Every row comes from one small tree of marks. The marks that hang from a mark follow it in brackets, in the order of their numbers. Every link used is in the known rows. Which tree was each row made from?
Known rows:
j755{j857}: [ 1.56 -0.24 -2.10 -0.88 -1.18  1.12  0.19  0.20  0.85  1.27  1.31 -0.06
 -0.63  0.19 -0.74  0.10  1.56 -0.13 -1.53 -0.45  0.98 -0.55  0.33]
j89{j460 j964{j408 j857}}: [-2.22 -2.96 -1.26 -2.35 -1.15  0.48  2.00  0.34 -0.73  1.29 -1.28 -4.24
 -1.36  0.56 -0.54 -3.72 -1.54  2.29  3.04  0.12  3.99 -1.46  1.75]
j408{j764 j964{j857{j131 j755}}}: [ 3.02  0.87  2.02 -2.38  2.87  1.52  4.25 -1.72  1.63  1.66  2.98  4.78
  1.09  2.21  1.09  0.71 -5.54  4.48  3.37 -1.51  5.34  0.05  2.05]
j408{j964{j857{j131{j543}}}}: [ 2.53 -0.35  0.71 -2.40  1.81  0.71  0.95 -2.11  0.93 -0.08  1.16  2.53
  2.05  1.01  0.28  1.55 -2.62  2.14  2.51 -0.38  1.48 -0.27  1.69]
j543{j131{j964{j408}}}: [-1.52 -0.56  0.37 -1.14  0.35 -2.47  0.77 -1.44  1.20 -0.16  0.05 -1.52
 -1.33 -0.40  4.11 -2.11 -0.24  2.41  1.03  0.83  0.27 -3.04  0.59]
j964{j857{j131{j543} j755}}: [ 0.97 -1.34 -1.04 -2.07  2.68  2.82  2.29 -1.58  1.15  0.84  0.98  2.96
  2.59  2.95  0.72  0.70 -2.51  2.75  3.22  1.07 -0.29  0.96  1.53]
j131{j964}: [ 0.09 -1.41  1.05 -2.17  0.45 -0.73  0.58  0.39  0.79 -1.00  1.63  0.27
  0.71  0.53  0.86 -0.01 -0.91 -0.44 -0.20  0.31  0.47 -1.66 -0.64]
j857{j89 j131{j543 j964} j755}: [ 2.15 -2.18  0.13 -4.70  4.57  0.63  3.87 -1.12  1.79  0.32  3.88  3.97
  4.24  5.40  1.93  0.49 -2.23  0.44  4.87  4.02  0.42 -0.32  0.74]
j89{j460 j964{j408 j857{j131 j755}}}: [-2.00 -2.01 -0.80 -2.77  0.85  1.80  3.60  0.48  0.39  1.02 -0.80 -1.91
  0.14  3.48  0.74 -5.21 -4.41  3.61  5.93  0.53  5.51  0.50  2.38]
j964{j857}: [ 0.63 -0.75 -0.80 -1.17 -0.04  1.11  0.11 -0.85  0.21  0.59 -0.05  0.13
  0.69 -0.63 -0.03  0.57 -0.69  2.21  0.06  0.07 -0.03 -0.45  0.71]
j543{j131{j964{j857{j89{j460} j755}}}}: [-0.39 -2.35  0.95 -3.95  1.60  0.88  4.26 -0.23  1.39  1.70  0.51  0.90
  1.83  3.40  1.25 -2.57 -1.51  5.20  2.63  4.25  3.02 -1.51  1.69]
j89{j964}: [-1.23 -1.22 -0.21 -0.97 -0.19 -0.48  1.52  0.79  0.50 -1.40 -1.45 -1.21
  0.22  0.59  0.06 -1.94 -1.18 -1.29  0.88  0.02  2.45 -0.39 -0.70]
j460{j89}: [-1.35  0.13  0.02 -0.60  1.18  0.82 -1.12 -0.79 -0.29  0.23  0.56  0.10
 -0.33 -0.08 -0.05 -0.19  0.80 -1.96  0.51  1.75  1.25 -1.53 -0.79]
j131{j543 j964{j408 j857{j89}}}: [ 2.32 -4.08 -2.64 -5.53  2.48 -0.34  2.84 -2.66  0.61  2.48  3.91 -0.29
  2.30  1.77  1.82  1.53 -0.15  2.13  3.80  3.45 -1.59 -4.31  1.51]
j755{j857{j131{j543 j964}}}: [ 2.04 -1.90 -0.35 -3.58  0.47  0.37  0.46 -1.12  2.37 -0.38  3.57  2.01
  1.08  2.47  0.91  1.04 -0.06 -0.87 -0.18  0.00  0.57 -1.14  0.86]
j964{j857{j131}}: [ 1.00  0.79  0.75 -1.03  0.61  1.02 -0.95 -1.30  0.83 -0.34  0.35  1.33
  1.15  0.73  0.95 -0.16 -2.36  3.19  1.42 -0.19  0.96  1.03  1.58]
j460{j89{j857{j131} j964}}: [-1.96 -0.70  0.41 -2.86  0.63  2.41 -1.13  0.16  1.05 -2.18 -1.65  0.41
  0.71  0.93  0.38 -3.46 -2.01 -1.64  2.26  0.22  5.27  0.35  0.00]
j543{j131{j964}}: [-1.10 -0.33  1.92 -0.95 -0.03 -1.93  0.38 -0.61  1.71 -1.57 -0.52  0.31
 -0.30  0.09  2.73 -1.09 -0.21  1.72 -0.92  0.67  0.62 -1.95 -0.11]
j543{j131}: [-1.38  1.03  0.94  1.16 -0.18 -0.80 -0.03 -0.89  0.80 -0.55 -2.07  0.01
 -0.98 -0.35  1.75 -1.11  0.48  1.87 -0.70  0.45  0.16 -0.27  0.34]
j857{j89 j131{j964} j755}: [ 1.89 -0.58  0.96 -4.07  3.42  0.15  3.28 -0.10  1.93 -0.26  3.43  3.36
  3.70  4.80  2.06 -1.08 -3.21  1.44  4.46  3.48  2.19  0.28  0.58]
j857{j89{j964} j131{j543} j755}: [ 0.70 -2.05 -1.13 -3.52  3.73  0.98  4.52 -0.84  1.37 -0.03  1.05  2.51
  3.75  5.63  0.90 -1.30 -2.71 -0.26  5.79  3.64  2.36  0.97  0.50]

Which tree is each row?
[-0.67 -1.65  0.54 -2.31  1.26  0.48  2.99 -0.89  2.49 -0.13 -0.46  1.39
  1.62  1.07  2.60 -1.47 -1.59  4.61  0.94  1.24  1.40 -2.08  0.21] -> j543{j131{j964{j857{j755}}}}
[-1.77 -3.38 -0.62 -2.48 -0.11  2.45  4.15  1.83  0.26  0.78 -1.67 -1.29
  0.76  2.46 -1.66 -3.57 -2.46  2.09  2.86  0.81  4.86  0.15  0.76] -> j89{j460 j964{j857{j755}}}
[ 0.67 -2.27 -2.59 -3.12  2.01  2.18  4.25 -0.36 -0.81  4.38  1.51 -1.14
  1.16  2.74 -0.28 -2.20 -1.21  4.46  5.40  3.47  1.99 -0.95  2.68] -> j964{j408 j857{j89{j460} j755}}
[ 0.40 -2.03 -0.82 -4.20  1.90  1.74  1.95  0.21  1.90 -0.27  1.23  1.22
  1.62  2.05  2.64 -3.32 -3.25  2.27  4.27 -0.61  2.38 -0.45  1.53] -> j89{j857{j131{j964{j408}} j755}}
[ 3.22 -1.57  1.16 -3.91  2.56  1.62  6.49 -0.82  0.19  4.39  3.52  2.83
  1.29  3.09 -1.51  0.27 -3.40  4.57  4.08  1.49  6.21 -1.09  2.49] -> j408{j764 j964{j857{j89{j460} j755}}}
[-0.46 -0.99  1.66 -4.21  1.39  1.80 -2.07 -0.12  1.54 -1.85  1.11  1.83
  1.25  0.82  1.27 -1.72 -1.61 -0.98  1.15  0.43  3.42 -0.83  0.29] -> j460{j89{j857{j131{j964}}}}
[-1.98 -3.26  0.12 -2.35 -2.37  1.75  1.09  2.43 -0.09 -0.69 -3.13 -2.09
 -0.57  0.73 -2.02 -4.15 -0.83 -0.21  0.74 -1.30  4.70  0.93  0.73] -> j89{j460 j857 j964}
[-1.58 -4.19 -1.01 -3.29  0.09  2.38  5.26  0.93  0.40  2.62 -0.71 -0.96
 -1.82  2.14 -0.23 -4.36 -3.08  1.89  3.41 -2.06  6.42 -0.74  1.92] -> j89{j460 j857{j755} j964{j408{j764}}}
[ 2.48  0.58 -0.88 -2.95  3.31  2.32  2.71 -1.18  1.10  1.37  2.05  3.06
  3.57  3.65  0.95 -0.58 -3.14  4.23  4.92  3.23  1.56  1.40  1.93] -> j964{j857{j89 j131 j755}}
[-0.81 -1.19 -0.35 -2.13  0.15 -1.43  0.87 -2.10  1.51  0.50 -0.09 -1.45
 -0.68 -0.72  3.73 -1.74 -0.86  4.61  1.19  0.59  0.29 -3.61  1.45] -> j543{j131{j964{j408 j857}}}
[ 3.41 -0.06 -0.06 -4.55  1.12  0.16  0.92 -0.79  2.17  0.35  4.63  2.10
  2.03  3.25  1.07 -0.02 -0.80  0.53  1.24  2.23  2.56 -0.45  1.20] -> j755{j857{j89 j131{j964}}}
[-1.53 -3.58 -0.99 -2.89  0.88  1.45  5.82 -0.53  0.09  3.52  0.82 -1.51
 -1.70  2.18  0.17 -3.22 -3.53  3.68  3.90 -0.56  5.86 -1.97  2.29] -> j89{j460 j964{j408{j764} j857{j755}}}
[ 1.03 -4.41 -1.32 -4.28  2.32  1.79  3.96 -1.05  1.77  0.91  2.18  1.86
  3.05  2.28  0.66  1.18 -1.37  1.40  1.86  1.62 -0.71 -2.47  0.00] -> j131{j543 j964{j857{j755}}}
[ 3.06 -0.87  1.22 -2.87  3.84  1.81  4.55 -2.72  1.73  2.22  3.47  5.16
  1.69  2.83  0.80  2.01 -4.61  3.60  3.61 -0.91  3.53 -0.66  2.11] -> j408{j764 j964{j857{j131{j543} j755}}}
[ 1.41 -2.20 -0.51 -3.68  3.09  3.06  3.67 -1.14  0.10  2.76  1.98  2.37
  2.91  5.19 -1.01 -0.39 -2.20  3.64  5.11  3.74  1.55  1.46  2.81] -> j964{j857{j89{j460} j131{j543} j755}}
[-2.16 -2.73 -0.97 -3.15  0.13  2.64  2.90  1.97  0.63  0.21 -2.06 -1.66
 -0.06  3.17  0.22 -6.40 -3.68  2.01  5.44 -1.02  6.09  1.69  2.25] -> j89{j460 j857{j131 j755} j964{j408}}
[ 0.78 -1.56 -0.93 -2.85  1.84 -1.45  4.25 -2.01  0.13  2.25  2.42 -0.63
 -0.73  1.73  1.74 -0.86 -2.07  0.74  4.00  1.39  3.47 -2.55  1.33] -> j857{j89{j964{j408{j764}}}}
[ 3.00  1.41  2.81 -1.93  1.67  0.35  1.63 -2.53  1.16  1.04  2.87  3.63
  0.08  0.38  0.94  1.35 -4.61  4.00  1.73 -2.39  4.62 -0.56  2.29] -> j408{j764 j964{j857{j131}}}
[-1.72 -2.40 -1.30 -3.43  3.69  3.08  2.41 -1.63  1.35  0.00  0.34  1.60
  2.53  3.49  0.65 -1.57 -2.73 -0.37  4.89  2.69  3.53 -1.25 -0.06] -> j460{j89{j964{j857{j131{j543} j755}}}}
[-1.57 -2.65 -1.89 -3.25  3.22  1.99  4.37 -2.15  0.74  3.10  1.73 -0.19
 -0.87  1.28  1.62 -1.92 -3.00  1.29  4.33  1.26  5.44 -4.21  0.41] -> j460{j89{j964{j408{j764} j857{j755}}}}
[ 0.62 -2.23 -1.17 -3.28  0.42 -0.36  0.96 -1.21  0.67  0.85  2.05 -1.55
  0.43 -0.34  2.06 -0.47 -1.26  2.58  1.75  0.33  0.13 -3.46  1.05] -> j131{j964{j408 j857}}
[ 0.08 -3.36 -1.27 -2.99  1.29 -1.21  1.43 -1.56  0.51  0.68  2.38 -0.91
  0.41  0.80  1.91  0.62  0.33 -0.69  1.88  0.77 -1.71 -3.65  0.28] -> j131{j543 j964{j408}}
[ 0.81 -3.26 -0.91 -4.22  1.25  0.67  0.14 -1.50  1.46 -0.37  1.33  0.71
  1.14  1.40  2.34 -1.03 -1.41  0.80  2.68 -0.83 -0.14 -1.29  1.75] -> j89{j857{j131{j543 j964{j408}}}}
[ 2.28  0.00  1.70 -4.11  3.01 -1.91  2.48 -2.95  1.03  1.72  5.59  2.21
  0.00  2.92  3.66  0.36 -3.48  2.22  3.81  1.33  2.43 -2.10  2.34] -> j857{j89 j131{j964{j408{j764}}}}
[-0.92 -2.73 -2.75 -2.50 -0.82  0.89  1.39  0.65  0.60 -0.38 -2.23 -2.63
 -0.33 -0.57  0.78 -3.76 -0.92  0.16  2.55 -1.36  2.74 -0.97  0.61] -> j89{j857 j964{j408}}
[ 3.81  0.01 -0.56 -3.14  1.67  0.32  2.47 -1.09  0.40  1.43  1.99  1.47
  2.67  0.40 -0.42  0.84 -1.56  2.68  2.99  2.09  2.43 -1.26  1.22] -> j408{j964{j857{j89}}}
[ 2.26 -1.78 -2.35 -3.91  1.35  0.82  2.38 -1.12  1.68  0.44  2.10  1.23
  2.21  4.03 -0.15 -0.27 -0.27 -1.08  2.69  2.42  2.60  0.07  1.18] -> j755{j857{j89{j964} j131{j543}}}
[ 0.31 -2.09  0.76 -3.18  3.33  0.61  2.66 -0.61  1.88 -0.69  2.40  3.14
  2.69  4.08  1.88  0.13 -2.55  0.13  2.83  1.12  0.24 -0.32  0.34] -> j857{j131{j543 j964} j755}
